Each row comes from the steps of one path. Every step used is in the known rows, and no mark comes twice. Write the path behind each row, first mark first.
Known rows:
dadesez-muzod: [  0  -1  -1  -2  -2   3   4  -2   4  -6   5   0  -1   1   9  -5   1   3
  -3  -2   0   0  -1   1 -13   5  -2   3  -1  -4  21 -10   2   3   1  -1
   0  -5   0   1  -1   2   0  -2  -5  -5  -1   2  -6   1  -3   0   1   0
   2   0   0]
mepuf-muzod-dadesez-tisos: [  0   3   3  -5   0   6  -4   0   3  -6   3  -6   1   4  -6 -11   4   0
  -4  -1  -4  13  -1   6   0  12   4   2  16   7  10 -24   0  -5   5  -4
   0   5  -9  -2  -3  -1   2  -2   9   7   0  -1   8  -8  -8   5   3   5
   3  -1  -6]
tisos-dadesez: [ -3   2  -2 -12  -1  -4  -2   1   5  -5  -1   0   1   2   0  -1   2  -2
   9  -8  -2   5   1   6   8   1   0   1  10   7   9  -4   2   0   3   4
  -1   1  -2   1  -6  -5   2  -4   3   2   1   1   2  -1   8   1   3   1
  -4   1   0]
ladiz-befe-zinuv: [ -6   2  -1  -3  -2   0   2  -2  -4  15   1   4  -9   2   6 -24  -1  -4
   4   1   0   7   1   4   6   6  -1  -4  -2   2 -29  -6  -4   0   7   2
   1  -3  -2   0 -11   4   8   2  18   7   9   1  -6  -5   2  -3   4   0
  -2   1  -4]
mepuf-muzod-dadesez-befe-disef: [  2   0   0  -3   0  11   7   2  -4  -2   3  -2  -3   2   0  -2   4  -4
  -4  10  -4   7   3  -4  -8  33   1   2  18  -2  32 -22  -4 -11  16   0
   3  -3 -17  -4  -4  -2   6  -3  11   4   0   1  11 -11   2   4   1   2
   6  -2  -2]
gifa-tisos-dadesez: [ -3   2  -1 -13   1  -1 -10   3   7  -5  -5  -3   3   4  -1  -4   3   0
  -1  -5  -1   1   2   8   7  -5   2  -6   4  10  -8  -5   4   5   6   1
  -3   3  -4   1   5  -8   2  -7   6  -1   1   1   8  -7   9   4   0   2
  -4  -1   1]
tisos-gifa: [-3  4  3  8  1 -2  2  0 -1  0  7  3 -3  2 -1 -5 -1 -2  3  4  1 -3  1  0
 -1  1  1 -1  0  5 -8 -5  8 -1 -4  0  5 -3  4 -1 -4  3  1 -4 -4  3 -5  1
  0  7 -1  1 -1 -2 -3  1 -2]
gifa-tisos-dadesez-befe-ladiz-muzod: [ -1   3  -4 -24   1   5  -4   1   4   2  -7  -2  -6   6  -3 -11   3  -3
  -9  -6  -2  -1   1  15  -4   2  -1  -7  12   0  -4 -23  -2  -5  15  -7
  -2  -7  -8   5  -4  -5   6 -13   4 -11   2   6  10 -10   3   6   4   4
  -4   1   1]
dadesez-peto-disef-befe-ladiz-muzod-mepuf: [ -8  -5  -6 -11   8  18  12  -4 -13  -4 -15  -9 -18   0   4 -13  -2  -1
 -11 -18  -4   4   2   6  -7  19  -6   1  -2  -6   7  -9 -20 -12   9   1
   4 -13 -11   4 -15  12   1  -8 -27 -16   6   4   7  -1  -5   5  -1   3
   6  -6   0]
gifa-muzod-ladiz: [  3   4   0  -6   2   5   2  -3   1   1  -9  -6   6  -3  -2  -5   7   1
  -9   7  -2   4   3   0   9 -10  -6  -3   1   1  17 -18   2  -5   1  -1
   5   0  -4   1  11  -3   0   5  -3  -9  -3   4   5   0 -14   0  -1   0
   6   0  -1]
befe-ladiz-muzod: [  1   1  -2  -4   1   7   6  -3   2   6  -4   0  -9   0   1  -8  -2   0
 -10   0  -1  -6  -3   7  -3  -9  -3  -1   3  -4   9 -19  -4  -4   1  -5
   0  -9  -4   3  -1   4   1  -2  -9 -11  -2   3  -3   1  -3   4   4   2
   3   2  -1]
dadesez-tisos-gifa-muzod-ladiz-befe-zinuv: [ -5   9   3  -9  -1   2  -3  -6  -1  15  -3  -2   1   1  -3 -43   7  -3
  -7   2  -2  15   3   8  16  -2  -5  -7   4  11 -43 -31   8  -9   9  -4
  11  -1  -1  -1  -9   6   8   4  16   4   6   6   6   0 -18   0   5   0
   0   2  -7]
ladiz-muzod-zinuv: [ -2   3  -4  -6   3  -1   6   1   5   8   1   3  -8   1   3  -4   2  -1
   5   2  -3  -2  -2   9  -5  -2   4   0   2   0  -5 -17   2  -5  -3  -4
   0  -7   1   0 -15   5  -1   1  -3  -5   5   2   2   2   7  -1   2   0
   2   0   2]
muzod-dadesez-peto-disef-befe-ladiz: [ -6  -3  -6 -11   4  14   0  -2 -16 -10 -21 -12  -9   2  -1   4  -3  -5
  -7 -10  -4  18   3  -1  -2  19   2   0   2   4  -1 -14 -16 -12  10   5
   2  -4 -11   3  -8  -5   5  -3   1  -7  -2   2   4  -9  -4   6   5   6
   3  -4  -2]
tisos-gifa-muzod: [-1  8  4  4  5  0  1 -4  2 -5  9 -3  0  0  0 -8  4  0  2 11 -2 -3  2 -2
 -8 -6 -7  0  4  5 -6 -9  8 -3 -5 -2 11 -5  2 -1 -4  2  0 -3 -7  1 -5  4
  1  7 -2 -2  2 -3  2 -3 -3]
tisos-gifa-muzod-ladiz-befe: [ -2   6   1  -5  -2   6   3  -6   4   0   1  -1   2   0   2 -14   8  -3
  -1   6  -2  10   4   0  12  -2  -7  -6   3   1  -7 -31   7  -5   5  -1
  10  -7  -4   0   2  -1   4   3  -2  -5  -3   8   1   5 -12  -3   1  -2
   1   1  -1]
disef-befe: [  0   0  -6  -3   1   2  -1   1  -5  -9   0  -5   2   1   1   5   1  -3
   0   1  -3  -5   2   1   1  11   3  -1   1  -2  -7   2  -3 -11   5   3
   0   3  -2   2  -2  -3   0  -3  -3   1   3   0   0  -6   9  -1  -1   1
   0  -2   2]
muzod-ladiz: [  2  -2  -1  -4  -2   5   2   1  -2   6 -11   0   2  -1  -3  -4   2   0
  -5   0   0   7   1   2  13  -3   1  -5   0   2   9 -14   1  -3   4   0
   0   1  -2   2   8  -4   0   5   3  -8  -3   2   0  -2 -11   4  -2   1
   0   3   1]
gifa-tisos-dadesez-peto: [ -8  -2   1 -16   2   1 -15   1   4  -7  -9  -5  -4   5  -1  -5   1  -1
   4 -15   1   9   3   6   9  -2   4  -8   0  13  -6  -2   3   1   7   2
   0   0   0   2  -1  -4   3 -11  -6   1   2   0  13  -4  10   5   3   4
  -4  -1  -1]
ladiz-muzod-dadesez-tisos-gifa: [ -4   5   1  -5   3   3  -5   0   9  -7   0  -3   3   5  -8 -16   4  -4
  -5   0  -2  11  -2  11  -7   9   3  -2  13   9  -9 -31   8  -4   0  -5
   4   2   0  -1 -11   3   2  -7 -14   3  -2   2  10   2  -5   4   5   3
  -1   0  -4]
disef-befe-ladiz: [  2   0  -5  -8  -1   5   3   0 -10   2  -5  -6  -2   1  -1  -2  -2  -4
  -8   0  -2  -7  -1   3   2   3   2  -1   2  -3  -4  -6  -7 -12   8   0
  -1  -1  -5   4   1  -2   2   0   2  -5   0  -1  -2  -7  -4   3   1   2
   0  -1   0]
disef-befe-ladiz-muzod: [  0   0  -7  -9   1   8   4  -3  -5  -1  -4  -6  -6   1   1  -4  -1  -3
 -11   2  -4  -9  -2   8  -3   2  -1  -1   3  -8   7 -17  -8 -14   6  -3
  -1  -8  -7   5  -2   0   1  -5 -13 -10   0   4  -1  -4   8   3   3   3
   5   0   1]
dadesez-peto-disef: [ -6  -2  -1   3   3   6  -1  -3  -7  -5  -3  -4 -10  -1   3   0  -2   0
   0 -15   1  13   2  -4  -2  10  -5   0  -2   2  -3   4 -10  -3   1   1
   4  -7  -5  -2 -10   6   2  -1 -10  -3   0   2   1   1  -1   2   1   2
   2  -2   0]
gifa-muzod-dadesez: [  1   5  -1  -9   4   5   1  -4   2 -15  -7  -7   5  -1  -3   0   6  -1
   2  11  -4  13   2  -1  -6  -2  -2   0   5   3  15 -16   2   0   1   2
   6   1  -4   0   1  -7   1  -1   4  -1  -2   3   7  -1  -1  -3   4   1
   7  -5  -4]

Write each row's path:
[ -2  -1  -2  -4   4   8  10  -1   3   1  -5   2  -5  -1   0 -12   3   3
  -1  -4  -2  -5   0   8  -7   6  -2   3  -1  -6   8  -7  -3   0   0   1
   1  -5  -4   2  -8   9  -2  -4 -21  -8   6   3  10   4  -1  -1  -6   0
   3  -5  -1]
ladiz-muzod-mepuf
[ -2  -1   2   2  -4  15   7  -2   0  10   2   1  -4   1   7  -6   5  -2
 -12   4  -4   5   3  -2  17  14  -3  -6  10  -4  29 -31  -4  -8  16   0
   3  -8 -17  -4  12   4   4   5   0  -4  -2   5   3  -7  -5   2  -2   3
   7   2   1]
mepuf-muzod-ladiz-befe-disef
[ -4   2  -3  -7  -5   8   9  -3  -2  17  -7   6  -5   1  12 -33   2  -2
  -6  -1  -1  14   3   7   7   5   0  -5  -3  -1   1 -31   0  -1  10   0
   3  -5  -4   1   1   3   8   5  16  -6   4   6  -8  -5 -10  -1   3   1
   1   3  -3]
dadesez-muzod-ladiz-befe-zinuv
[ -1   7  -7 -32  -1  -1   9   3   2  10  -7   5 -13   4   2 -11   4  -6
   4 -10  -5   5  -1  13  -4   7   1   2  14   2   0 -26  -4 -11  10  -4
  -1  -9  -5   4 -27   0   6  -4  19  -9   8   6   4  -3  -3   4   8   1
  -2   0   1]
tisos-dadesez-befe-ladiz-muzod-zinuv
[ -3   4  -4 -14   3   8  -3  -1  -3  -6  -7  -9   1   6 -10 -17   2  -7
 -12   0  -5   1  -2  14  -5  12   6  -2  14   7 -17 -36   3 -16   8  -4
   2  -1  -3   2 -10   0   3  -8  -9   0  -4   2   8  -3  -5   8   7   5
   0  -1  -5]
disef-befe-ladiz-muzod-dadesez-tisos-gifa
[  0   2   1   1  -5  13   4  -3   2   5   4   2  -6   2   6 -16   5  -2
   1   1  -3  10   2   3  17   2   1  -4   4  -5  13 -31  -6  -6  10  -3
   1  -6 -11   0   7   0   5   6   5  -6   1   5  -3  -6  -5   1  -1   3
   3   3  -1]
mepuf-muzod-ladiz-befe
[ -3   7   6   3   0   6  -5   0   5  -5   9  -4   1   6  -8 -18   3  -2
   0   3  -3  11   0   6  -1   9   6  -1  16  12  -5 -30   7  -5   1  -5
   4   3  -4  -3  -9   1   3  -5   4  10  -5   0   7  -2  -8   7   3   3
   0  -1 -10]
mepuf-muzod-dadesez-tisos-gifa
[-10   2 -10  -4   9  14   3  -3 -13  -4  -9  -8 -14   2   4 -16  -1  -6
   1  -4  -4  20   5   7  -5  23   3  -3   5   3  -7 -17 -14 -17   6   1
   7  -7 -12   3 -21   4   7  -7  -5  -1   8   4   2 -10  18   1   7   6
   5  -3  -3]
ladiz-muzod-dadesez-peto-disef-befe-zinuv
[ -1   0  -1 -18   0   7  -1  -2   3  -2 -12  -7   0   2 -11 -14   0  -1
 -19  -6  -3   7  -5  12  -4   1   0  -1  12   5  -3 -31  -4  -4   7  -6
  -2   1  -6   2  -5   1   2  -2  -1  -6  -1   2  10  -4 -14   8   6   5
   2   1  -3]
befe-ladiz-muzod-dadesez-tisos
[ -6  -3  -2 -16  -2   9  -2   2   8  -1  -9  -1   5   4   7 -11   7   0
 -21  -7  -2   5   5   7  13  11  -5 -13  12   4  22 -37   6   1  22   3
   0  -5 -17  -1  18  -7   5  -2  -2 -10  -1   8   8 -12  -2   4   0   4
   1   1   4]
gifa-tisos-dadesez-muzod-ladiz-befe-disef
[ -4  -7  -2  -6  -5  11   8  -1   2   2  -5   2   2  -1  10  -6   4   0
 -19  -4  -2   4   2  -2   4  19  -7  -6   2  -4  27 -32  -2  -2  15   3
   2  -8 -12  -3  11   3   3   4  -4  -7  -1   6  -1  -4 -11   1   0   2
   6   3   4]
dadesez-muzod-ladiz-befe-disef
[ -4   4  -3 -23   1  -3  -4   5  11  -2  -4   0  -4   6   6  -8   4   2
  -1  -8  -2   2   1  12  -6  -7   7  -3   5  11  -1 -21  10   4   3  -1
  -2  -2  -1  -1  -6  -5   0  -5  13  -4   4   5   3  -5   5   3   2   1
  -3  -2   1]
gifa-tisos-dadesez-muzod-zinuv
[ -1  -2  -3  -9  -7   8   4  -3   5  -1  -4   3  -1   1   9 -11   5   0
  -6  -6  -1  11   1   4   6   6  -4  -4  -1  -7  18 -30  -2   1   8  -1
   1  -6  -4   1   6  -2   4   4  -1 -10  -1   7  -6  -2 -14  -1   1   2
   2   3   2]
dadesez-muzod-ladiz-befe
[ -1   3   5  -4   0  -4  -8   0   1   1   5  -1   5   3  -8 -15   0  -1
  -6  -6   1   0  -1   4  -1   3  -1  -2   6  10 -27  -7   8  -4   0  -5
   3   4   2  -3  -6   6   1  -4  -1   8  -2  -1   6   3 -11   5   1   0
  -4   0  -3]
dadesez-tisos-gifa
[ -2   8   1  -1   4   2   1  -3   4 -14   0  -4   3   1  -4  -3   7  -3
   2  14  -3   8   3  -1  -6  -1  -1   0   6   9   0 -23  10  -2  -3   1
  10  -1   0  -1  -6  -4   2  -3  -1   1  -7   4   7   6  -3  -2   3  -1
   3  -4  -5]
tisos-gifa-muzod-dadesez
[ -2   0 -10  -9   6  16   9  -2  -8  -9 -12 -10  -8   1   0  -2   1  -5
 -13   2  -6   9   2   7  -8  14  -2   0  11  -5  10 -28 -15 -15   9  -1
   1  -6 -15   2  -4  -4   1  -3  -8 -12   0   6   1 -10   5   3   3   5
   6  -3   0]
peto-disef-befe-ladiz-muzod-dadesez
[ -5   4  -6 -11   6  12   0  -3  -6  -8  -7 -12  -5   4  -8 -15   3  -7
 -16  -6  -5   9   1  10  -8  19  -1  -3  17   4 -17 -34  -7 -16   8  -5
   3  -3 -12   0 -14   1   3  -6  -7  -3  -2   6   6  -5 -10   8   5   5
   2  -2  -3]
peto-disef-befe-ladiz-muzod-dadesez-tisos-gifa
[ -2  -1   1 -11   0   2  -9   1   3  -8 -11  -6   7   3 -12  -9   2  -1
  -7  -4  -2  13  -2   5   0  10   4  -1   9   8 -12 -15   2  -1   5   0
  -1  10  -2  -1  -2  -3   2  -2   7   6   2  -2   9  -5 -11   4   3   4
   1   0  -3]
muzod-dadesez-tisos
[  0   5   1   3   0   9   4   0   2  -8   4  -2  -4   3   0  -4   3  -1
   5   9  -4  10   1   3  -1   7   5   3  10   1  25 -23  -1  -2   3  -1
   2  -2  -7   0  -1  -4   1   0   6   2  -3   1   2  -5   5   2   2   3
   3  -2  -6]
mepuf-muzod-dadesez
[ -3   3  -1 -14   0   1  -6   2  10 -10  -1  -3   2   5   6 -10   3   3
  -3  -7  -1   0   2  10  -4  -2   1  -5   8   6  11 -16   7   5   6   0
  -2  -2  -3   1   6  -7   1 -10  -1  -5  -2   4   3  -7   3   4   0   2
  -2  -2   0]
gifa-tisos-dadesez-muzod
[ -1   4  -3 -13   1   3   8   0   0  15  -6   3 -11   0   2 -10  -2  -1
  -5   0  -3  -6  -4  10  -5 -11   3   0   0   0  -5 -24  -1  -6  -1  -5
   0 -10   0   2 -13   7   0   4   6 -12   2   4  -1   4  -6   4   4   0
   2   0   0]
befe-ladiz-muzod-zinuv
[ -6  -3  -7  -7   5  15   3  -6 -11  -5  -8 -10 -15   1   5  -3  -3  -3
 -10 -14  -3   4   0   4  -4  10  -4  -2   4  -6   6 -16 -18 -17   6  -2
   3 -14 -11   3 -12   6   2  -7 -20 -13   1   5   1  -4   3   4   5   5
   4  -2   2]
dadesez-peto-disef-befe-ladiz-muzod
[ -2   2  -1 -18  -1   6  -7   3   8  -2  -9  -2   5   3   4 -14   7   2
 -13  -7  -1   6   4  11   8  -7   2  -9   5   8  23 -30   9   4   9  -1
  -1  -1  -4   2  14 -10   1  -5   2 -12  -4   5   3  -7  -6   7  -1   3
  -1   2   0]
gifa-tisos-dadesez-muzod-ladiz
[ -7  -1  -3  -7   5  17   4  -5  -5  -6 -16  -6 -16   1   0  -3  -2  -2
 -10 -13  -1  18  -1   3  -9   8  -1  -2   4   1  16 -26 -16  -5   5  -2
   3 -14 -10   2 -11   3   4  -4 -13 -12  -4   5   4  -2  -6   7   7   6
   5  -2  -2]
befe-ladiz-muzod-dadesez-peto-disef
[ -8  -2 -10  -8   8  15   0  -3  -6 -20  -8 -11  -8   2   1   3   2  -5
  -2 -10  -5  21   4   4  -8  26   0  -2   6  -2   8 -17 -14 -17   5   1
   5  -8 -12   3 -13   0   2  -8 -25  -7   0   4  10  -6  14   0   5   7
   7  -3   1]
ladiz-muzod-dadesez-peto-disef-befe
[ -9   0  -8 -20   7  14  -8  -2  -5  -9 -13 -14 -14   4   2  -7  -1  -3
 -13 -17  -4   7   3  11   3   6  -3  -8   8   3  -3 -20 -13 -13  14  -1
   1 -11 -15   4  -6  -3   4 -15 -17 -12   3   6   7 -12  12   8   5   7
   2  -3   1]
gifa-tisos-dadesez-peto-disef-befe-ladiz-muzod
[ -2   1  -4  -4   3   6   3  -1   6  -7  -4  -1  -1   2  -2  -2   4  -2
  -2   4  -2  11   0   8  -8   8   3  -1   6  -1  15 -22   0  -3   1   0
   1  -3  -4   1  -3  -3   1  -2 -12  -4  -1   3   5  -1   7   0   4   3
   3   0  -1]
ladiz-muzod-dadesez
[-10   0  -7  -6   6   9  -1  -1 -18  -2 -15  -8 -11   2   3 -11  -2  -7
   3  -5  -3  22   6   1   0  26   6  -2   2   7 -20  -8 -13 -16   7   5
   5  -1  -8   1 -18   0   7  -5  10   3   7   1   2 -12   7   1   7   5
   2  -4  -5]
muzod-dadesez-peto-disef-befe-zinuv
[  1  -1  -3 -15   2  10  15  -1  -5   9 -12   2  -9   1  -2 -17   2   0
 -11  -6  -2  -4   0   8 -10  12  -4   3   4 -10   4 -14 -10  -5  13  -3
   1  -7  -6   5 -13   8   3  -6  -5 -15   7   4  10   0 -14   3  -3   0
   1  -4  -1]
dadesez-befe-ladiz-muzod-mepuf
